What can hang from each mark:
Q_849: Q_155 Q_267 Q_878
Q_155: Q_189 Q_408 Q_849
Q_994: Q_155 Q_878
Q_956: Q_408
Q_421: Q_994
Q_878: Q_408
Q_408: Q_421 Q_956

Every row comes from one small tree of marks. The marks that hang from a mark follow it in brackets, in the order of their numbers. Every link used is in the known rows. Which tree was each row made from?
Known rows:
Q_994[Q_155[Q_408 Q_849]]: -0.62  -1.62  +5.62  +1.75  -2.52  -2.14  +2.22  -1.20  +1.47  -0.60  -2.15  -1.18  -0.32  -1.64  +0.78  +2.10  -0.33  -1.16  +0.51  +1.22  -1.91  -0.68  -0.86  +0.09
Q_878[Q_408[Q_421[Q_994] Q_956]]: +0.32  +0.52  -6.11  -2.35  +3.68  +2.15  -4.03  +1.17  -2.73  +0.14  +1.82  +0.49  +3.53  +1.08  +0.66  +0.36  -0.64  -0.16  +1.31  -5.24  -0.23  +1.27  -0.37  -0.03
Q_421[Q_994[Q_155[Q_189 Q_408 Q_849]]]: +3.38  -1.39  +3.86  -1.02  -2.01  -2.46  +3.30  +0.40  +0.15  +2.44  -3.23  -2.08  +2.67  -2.86  +1.72  -1.16  -1.15  -0.13  -1.78  -0.19  -1.70  -1.94  +2.25  +0.03
Q_878[Q_408[Q_421[Q_994[Q_155[Q_189]]]]]: +0.17  +0.49  -2.40  -2.53  +1.56  -1.59  -3.87  -1.84  -0.63  +1.06  -1.44  +2.39  +3.53  -2.77  +1.45  -0.91  -2.72  +3.15  -0.79  -2.48  -4.68  +1.60  -2.47  -1.18
Q_421[Q_994]: -0.26  +0.11  +0.52  +0.74  +0.99  +2.51  -1.10  -0.49  -1.05  -1.84  -0.33  -2.26  +0.38  +1.90  +0.87  -0.48  -1.17  -1.35  -0.43  -1.15  -0.81  -0.09  -2.49  -0.48
Q_878[Q_408]: -5.07  +0.30  -0.44  +3.38  +1.06  +0.32  -3.87  -4.03  -0.50  -1.41  +0.60  +1.29  -0.21  +0.71  -1.36  -0.36  -0.68  +0.21  +2.34  +0.80  -2.19  +0.02  -4.33  +0.53
Q_421[Q_994[Q_878]]: -0.05  -0.71  -1.72  -0.49  +0.84  +3.60  -0.84  -2.01  +0.58  +0.20  +0.69  -3.47  +1.00  +3.37  +0.63  +0.73  -1.39  -0.59  -0.38  +0.35  +2.03  +0.82  -3.89  -1.41
Q_421[Q_994[Q_155 Q_878[Q_408[Q_956]]]]: -1.01  -2.96  -3.90  -1.81  -1.16  -0.94  -7.03  -2.57  -1.41  +4.04  +0.26  -0.84  +1.73  +0.58  -0.74  +2.28  -1.61  +1.20  +3.00  -2.68  +0.56  -0.16  -4.47  +0.75
Q_994[Q_878]: -2.68  -0.44  -0.09  +0.73  +0.46  +2.50  -1.69  -2.84  +1.24  -1.40  +0.60  -1.21  +0.03  +3.30  -0.41  +1.84  -0.20  -0.03  +0.98  +3.76  +2.38  +2.28  -3.82  -0.54
Q_956[Q_408]: -4.86  +0.76  +0.55  +4.74  +0.26  -0.52  -4.25  -2.92  -1.17  -2.62  +0.94  +1.08  -1.57  +1.12  -1.15  -0.13  -1.37  +0.96  +0.15  +0.03  -1.95  +0.81  -4.70  +0.00
Q_849[Q_155 Q_267 Q_878]: -0.59  +2.65  +1.73  +2.06  -1.06  +0.11  +2.24  +1.23  +0.76  -3.02  +1.73  -0.65  -6.67  -0.26  -1.14  -1.62  +0.75  -0.97  +0.21  +1.46  -0.81  -3.12  +1.42  +0.39
Q_849[Q_155[Q_189] Q_878]: +2.04  +3.89  +2.45  -1.18  +1.25  -0.16  +0.79  +1.46  -0.68  -4.24  +1.88  +0.51  -1.00  -1.49  -0.60  -2.71  +0.62  +2.28  -1.15  +1.47  -0.35  -3.35  +3.90  -0.15
Q_155[Q_849]: -2.39  -0.15  +3.35  +2.67  -0.73  +1.83  +1.71  -1.65  +0.96  -1.62  +0.62  +0.96  -1.08  +1.21  -1.90  -0.15  +1.54  -0.05  -0.31  +2.68  +1.27  -0.13  -0.55  +1.37
Q_155[Q_189 Q_408 Q_849]: +1.21  +0.62  +3.44  +1.13  -0.17  -0.59  +4.91  +0.46  +0.66  +0.45  -1.76  -0.69  +2.00  -0.88  +0.52  -1.29  +1.17  -0.60  -1.15  +3.59  +1.20  -0.75  +4.91  +1.17
Q_878[Q_408[Q_421[Q_994[Q_155]] Q_956]]: -0.07  -1.13  -4.04  -3.26  +1.47  -0.88  -6.16  +0.35  -2.32  +0.78  +0.17  +1.45  +2.99  -0.81  +1.07  +1.81  -1.74  +1.15  +1.82  -5.80  -2.56  +1.49  -2.84  -0.33
Q_849[Q_155[Q_189] Q_267 Q_878[Q_408]]: -1.31  +3.41  -0.96  +2.20  -0.40  -2.71  +0.41  -0.70  +0.12  +0.28  +1.42  +2.13  -4.70  -2.59  -2.52  -4.49  +0.45  +1.64  +0.51  +2.22  -1.90  -4.31  +3.16  +1.59
Q_408[Q_421[Q_994[Q_155]] Q_956]: +2.37  -1.09  -1.72  -4.62  +1.09  +0.83  -3.90  +3.10  -2.14  -0.92  -0.73  +0.05  +2.60  +0.33  +2.33  +2.66  -0.97  -0.35  +0.22  -4.35  -0.88  +2.78  -1.23  -0.46
Q_956[Q_408[Q_421]]: -3.70  +1.93  -1.37  +2.53  +2.72  +0.71  -3.48  -1.60  -0.40  -3.85  +1.63  +2.46  -0.25  +0.86  +0.21  +0.70  -1.59  +1.59  -0.69  -1.37  -2.25  +2.99  -4.21  -1.84
Q_849[Q_155]: -1.25  +3.19  +0.77  -0.15  +0.69  +2.62  +0.86  -1.20  +1.04  -2.91  +2.29  -1.51  -1.60  +0.86  -0.53  +0.61  -1.18  +0.72  +0.23  +1.35  +0.43  -0.94  +0.14  +1.05
Q_155[Q_849[Q_267]]: -3.69  -0.53  +2.38  +4.53  -2.74  +0.84  +3.39  -1.03  +1.89  +1.16  -1.10  +1.70  -4.86  +1.37  -2.41  -1.14  +2.08  -2.02  +0.19  +4.48  +1.78  +0.57  +0.32  +2.56

Which tree is each row?
-1.61  +0.23  -1.00  +0.48  +0.84  -1.12  -4.90  -1.69  -1.06  -1.75  -0.11  +0.82  +0.42  -1.04  +1.73  +1.21  -3.49  +1.83  -1.64  -5.30  -5.13  +1.83  -6.45  -2.80 | Q_956[Q_408[Q_421[Q_994[Q_155]]]]
+1.99  -1.07  +0.54  +0.59  -2.09  -2.29  +5.20  +4.21  -0.22  +4.42  -2.87  +0.22  -1.02  -0.27  -0.42  -1.45  +3.12  -2.99  +0.78  +4.21  +4.33  -0.12  +8.71  +4.32 | Q_155[Q_189 Q_408[Q_956] Q_849[Q_267]]
-3.49  -3.16  +2.20  +2.91  -5.16  -1.09  +1.48  -3.44  +3.67  +3.58  -1.86  +1.33  -4.90  +0.58  -2.61  +1.82  +0.88  +0.14  +0.50  +5.78  +2.13  +1.98  -3.19  +1.54 | Q_994[Q_155[Q_849[Q_267]] Q_878]
-2.46  +0.24  +1.38  +4.94  -2.15  -3.57  +1.28  -1.01  +0.25  +1.82  -0.20  +4.56  -3.93  -2.18  -3.85  -5.49  +2.88  +0.54  +0.16  +3.31  -0.75  -3.48  +2.57  +1.60 | Q_155[Q_189 Q_849[Q_267 Q_878[Q_408]]]
+2.58  +0.51  -3.37  -4.11  +3.42  +3.58  -1.43  +3.78  -2.22  -1.56  +0.90  -0.83  +3.07  +2.37  +2.15  +1.16  +0.03  -1.19  -0.14  -3.74  +1.43  +2.74  +1.08  -0.41 | Q_408[Q_421[Q_994] Q_956]
+2.58  -1.71  -3.66  -5.89  +0.76  +1.57  -3.50  +1.41  -0.57  +0.87  +0.30  -1.17  +3.09  +1.54  +1.85  +4.22  -1.03  +0.78  +0.44  -2.74  +1.89  +3.64  -2.55  -1.51 | Q_408[Q_421[Q_994[Q_155 Q_878]] Q_956]
+5.72  +4.31  -0.78  -3.70  +4.28  +2.36  +4.66  +3.76  -0.04  -5.34  +3.56  -5.19  +1.12  -0.79  +4.03  -0.46  -1.97  -1.57  -1.77  -6.04  -2.58  -4.02  +3.15  -4.89 | Q_849[Q_155[Q_408[Q_421[Q_994]]] Q_878]
-1.25  +1.99  -2.94  +1.22  +2.95  +1.85  -2.69  -0.96  -1.21  -2.60  +1.57  -0.09  +1.09  +1.23  +1.23  -0.19  -2.47  +0.92  -2.12  -4.64  -2.56  +1.51  -4.27  -2.89 | Q_956[Q_408[Q_421[Q_994]]]
-1.40  +0.70  +2.34  +3.33  -0.05  -2.45  -0.55  -1.68  -0.86  -1.00  +1.36  +4.01  -0.08  -2.31  -3.15  -4.29  +2.10  +2.71  -0.27  +1.31  -1.11  -3.91  +1.73  +0.55 | Q_155[Q_189 Q_849[Q_878[Q_408]]]
-1.77  -0.50  +4.21  +4.98  -2.56  -0.82  +3.10  +0.77  +0.84  -1.55  +0.24  +1.91  -6.22  +0.13  -2.31  -2.37  +3.18  -2.23  -0.10  +2.69  +0.39  -2.25  +0.58  +0.51 | Q_155[Q_849[Q_267 Q_878]]
+2.33  +3.67  +1.12  -1.93  +1.32  +0.29  +3.96  +0.82  +0.53  -0.84  -0.19  -3.17  +1.29  -0.99  +1.64  -0.47  -1.29  +0.06  -0.58  +2.45  +0.39  -1.59  +5.49  +0.77 | Q_849[Q_155[Q_189 Q_408]]
+0.00  -2.13  +0.51  -1.10  -1.41  +0.89  -3.17  -3.18  +0.71  +0.93  -0.90  -2.67  +0.49  +1.22  +0.74  +2.29  -2.56  +0.54  -0.04  +0.03  -0.65  +1.26  -6.15  -1.55 | Q_421[Q_994[Q_155 Q_878]]
-2.65  -1.46  -0.43  +4.39  -2.02  -2.67  -0.73  +1.09  -1.44  +1.70  +1.50  +3.46  -4.75  -0.36  -4.13  -2.37  +3.81  -1.26  +2.68  +0.04  +1.52  -3.62  +2.41  +2.60 | Q_155[Q_849[Q_267 Q_878[Q_408[Q_956]]]]
+2.15  -1.28  +1.53  -2.70  -0.28  -1.10  +1.57  +2.97  -0.18  -0.41  -1.08  +0.30  +2.13  -1.24  +1.81  +3.60  +1.04  -0.99  +0.93  -1.42  +0.60  +1.81  +2.94  +0.17 | Q_994[Q_155[Q_408[Q_421 Q_956] Q_849]]
-1.76  -0.23  +2.41  +2.91  -2.64  -0.35  +4.07  -0.01  +1.56  +2.80  -2.43  +2.82  -3.02  -0.07  -2.35  -3.02  +2.51  -0.21  -0.99  +6.52  +2.34  +1.03  +3.74  +3.46 | Q_155[Q_189 Q_849[Q_267]]
-4.87  -2.48  +0.69  +2.61  -2.98  -1.13  -2.63  -6.59  +2.54  +2.87  +0.64  +1.84  -0.67  -0.58  -3.35  +1.59  -0.33  +3.11  +1.77  +2.43  +0.10  -0.03  -5.60  +0.50 | Q_994[Q_155[Q_849] Q_878[Q_408]]
-0.49  +3.06  -0.24  +0.06  -1.05  +0.29  +3.10  +0.26  +1.58  +1.37  -0.77  +0.59  -3.89  -0.33  -1.27  -2.32  +0.18  +0.55  -0.69  +5.16  +1.36  -0.20  +4.32  +3.31 | Q_849[Q_155[Q_189] Q_267]
-1.59  -0.62  +2.80  +4.15  -2.34  -0.49  +5.99  +0.19  +2.18  +1.41  -1.86  -1.42  -3.68  +0.50  -0.17  -0.33  +1.33  -4.08  +0.65  +3.71  +0.91  -0.55  +2.14  +1.24 | Q_155[Q_408 Q_849[Q_267]]
-0.13  +0.03  +3.83  +3.53  -2.27  -2.18  +3.54  +1.67  +0.38  -0.07  -1.22  +3.30  -4.32  -1.24  -2.39  -4.16  +3.56  -0.31  -1.17  +4.59  +0.80  -1.79  +4.15  +1.54 | Q_155[Q_189 Q_849[Q_267 Q_878]]
+1.20  -0.41  -1.62  -0.33  -0.04  +0.36  +5.69  +4.36  +0.83  +1.57  -0.84  -0.18  -1.29  +1.06  +1.08  +1.42  +2.73  -3.83  +0.70  +1.09  +3.63  +1.98  +6.23  +1.47 | Q_155[Q_408[Q_421 Q_956] Q_849[Q_267]]
+1.77  -1.58  +0.21  -2.57  -1.38  -0.58  -2.45  -1.95  +0.47  +2.36  -2.24  -1.27  +2.37  -0.18  +0.80  +0.34  -1.81  +2.16  -1.06  +1.87  +0.22  +1.46  -2.76  -0.45 | Q_421[Q_994[Q_155[Q_189] Q_878]]
-0.79  -1.36  -2.33  -1.20  -0.91  -2.03  -4.93  -4.50  +0.13  +4.36  -1.33  +0.07  +2.62  -1.42  -0.39  -0.61  -2.47  +3.52  +0.46  +0.51  -1.55  +0.19  -4.66  -0.31 | Q_421[Q_994[Q_155[Q_189] Q_878[Q_408]]]
-1.06  +0.99  -5.10  +0.25  +2.82  +2.84  -2.42  -2.44  +0.63  -0.73  +2.60  -1.28  +1.58  +2.25  +0.80  +1.14  -2.76  +1.80  -2.12  -3.09  +0.07  +2.73  -5.40  -3.70 | Q_956[Q_408[Q_421[Q_994[Q_878]]]]
+1.42  +2.97  -2.21  -1.82  +1.43  -1.93  -3.17  +1.78  -2.92  -0.85  +3.15  +2.01  +0.27  -2.06  -2.37  -2.72  +1.53  +3.15  +1.59  -1.26  +0.73  -4.89  +5.53  +2.09 | Q_849[Q_155[Q_189] Q_878[Q_408[Q_956]]]
+4.72  -0.20  -1.86  -3.39  +2.53  +2.42  +4.49  +4.50  -0.94  +0.52  +0.60  -2.79  +3.78  +0.82  +2.31  +1.23  +0.88  -2.80  -0.93  -4.28  +2.57  +0.09  +5.01  -0.68 | Q_155[Q_408[Q_421[Q_994] Q_956] Q_849]
+1.01  -2.53  +3.65  -0.47  -2.48  -2.77  +0.70  +1.74  -0.77  +0.94  -1.77  -0.84  +0.49  -1.05  +0.36  +2.69  +0.93  -1.63  +1.90  -0.19  +1.09  -0.63  +2.20  +1.91 | Q_994[Q_155[Q_408[Q_956] Q_849]]
+3.21  +1.04  +0.09  -1.25  +2.51  +3.01  +6.01  +1.74  +1.01  -1.09  +0.38  -3.08  +2.80  +0.38  +2.78  +0.12  -0.61  -2.46  -2.27  -2.86  -0.17  -0.03  +2.02  -2.70 | Q_155[Q_408[Q_421[Q_994]] Q_849]
-1.41  +1.63  -4.14  -0.25  +3.67  +2.69  -2.33  -1.83  -0.54  -1.43  +1.51  +0.14  +2.43  +0.65  +1.18  -0.46  -2.07  +0.47  +0.06  -4.06  -2.91  +0.96  -3.60  -2.15 | Q_878[Q_408[Q_421[Q_994]]]
+2.71  -0.43  +3.36  -1.13  -0.31  -0.34  +0.67  +1.54  -0.07  -3.34  +0.96  +1.11  +0.02  -2.02  +0.99  -0.31  +0.13  +0.84  -2.24  -4.31  -3.28  -1.54  -1.99  -3.60 | Q_408[Q_421[Q_994[Q_155[Q_849[Q_878]]]]]
-0.01  -2.70  +1.70  -0.42  -2.73  +1.13  +0.21  -3.08  +2.08  +2.43  -0.11  -1.70  +0.16  +0.38  -1.03  +1.46  -0.70  +1.37  -1.01  +0.23  +1.23  -0.11  -4.18  -0.49 | Q_421[Q_994[Q_155[Q_849] Q_878]]
+3.36  -2.33  +0.81  -2.65  -0.71  -2.03  -2.11  +3.05  -2.75  +0.55  -2.58  -4.02  +2.22  -0.36  +3.16  +2.56  -1.73  -3.13  +1.57  -4.02  -1.31  -0.76  +0.10  +0.11 | Q_421[Q_994[Q_155[Q_408[Q_956]]]]
+2.76  -0.23  -5.69  -5.08  +3.07  +4.57  -1.29  +2.26  -0.52  +0.20  +1.68  -2.17  +3.51  +3.57  +1.62  +2.63  +0.04  -0.32  +0.09  -2.31  +4.21  +3.60  -0.07  -1.35 | Q_408[Q_421[Q_994[Q_878]] Q_956]
-2.21  +0.73  -4.86  -1.18  +3.35  +1.18  -4.69  +0.26  -1.85  -1.21  +1.82  +2.77  +2.18  +1.20  -0.29  +1.38  +0.44  +0.33  +2.59  -1.77  +0.34  +2.59  -0.52  +0.84 | Q_878[Q_408[Q_421 Q_956]]
+2.50  -1.62  -1.91  -4.61  +0.86  -0.64  -1.66  +1.82  +0.28  +0.08  -0.62  -1.87  +3.17  +0.98  +3.41  +5.99  -0.78  -0.90  +2.33  -0.25  +1.67  +4.16  -0.69  -1.66 | Q_994[Q_155[Q_408[Q_421 Q_956]] Q_878]
+2.02  -0.02  +4.19  +3.22  -1.92  -3.30  +6.29  +2.73  +0.47  +0.41  -1.98  +0.33  -3.13  -1.97  -0.04  -3.60  +2.85  -2.45  -1.02  +3.80  +0.12  -2.80  +5.96  +0.18 | Q_155[Q_189 Q_408 Q_849[Q_267 Q_878]]
+0.36  -0.06  +2.71  +2.78  -2.06  -1.89  +6.84  +1.16  +1.64  +3.26  -3.40  -0.09  -1.88  -1.05  -0.20  -2.32  +1.55  -2.32  -0.79  +5.53  +1.57  -0.15  +5.64  +2.32 | Q_155[Q_189 Q_408 Q_849[Q_267]]
-2.23  +1.90  -1.06  +1.37  +3.33  -0.13  -3.52  -1.02  -0.91  -5.56  +2.98  +2.67  -0.03  -0.38  +0.21  -0.79  -0.12  +0.61  +1.13  -2.19  -4.01  -0.44  -3.29  -3.46 | Q_849[Q_878[Q_408[Q_421]]]
+2.45  -1.68  -0.36  -4.05  -0.33  +0.97  -0.58  +2.72  -1.00  +0.56  -0.16  +0.93  +2.30  -0.40  +0.48  +2.09  +0.54  +0.71  -0.84  -4.01  +0.70  +1.44  +0.82  +0.39 | Q_408[Q_421[Q_994[Q_155[Q_849]]] Q_956]
+1.78  -2.37  +1.60  -1.88  -2.47  -0.25  +0.89  -2.39  +1.68  +4.13  -1.57  -0.47  +2.09  -0.80  -1.01  -0.50  -0.41  +3.14  -2.15  +2.51  +1.79  +0.12  -0.84  +0.33 | Q_421[Q_994[Q_155[Q_189 Q_849] Q_878]]
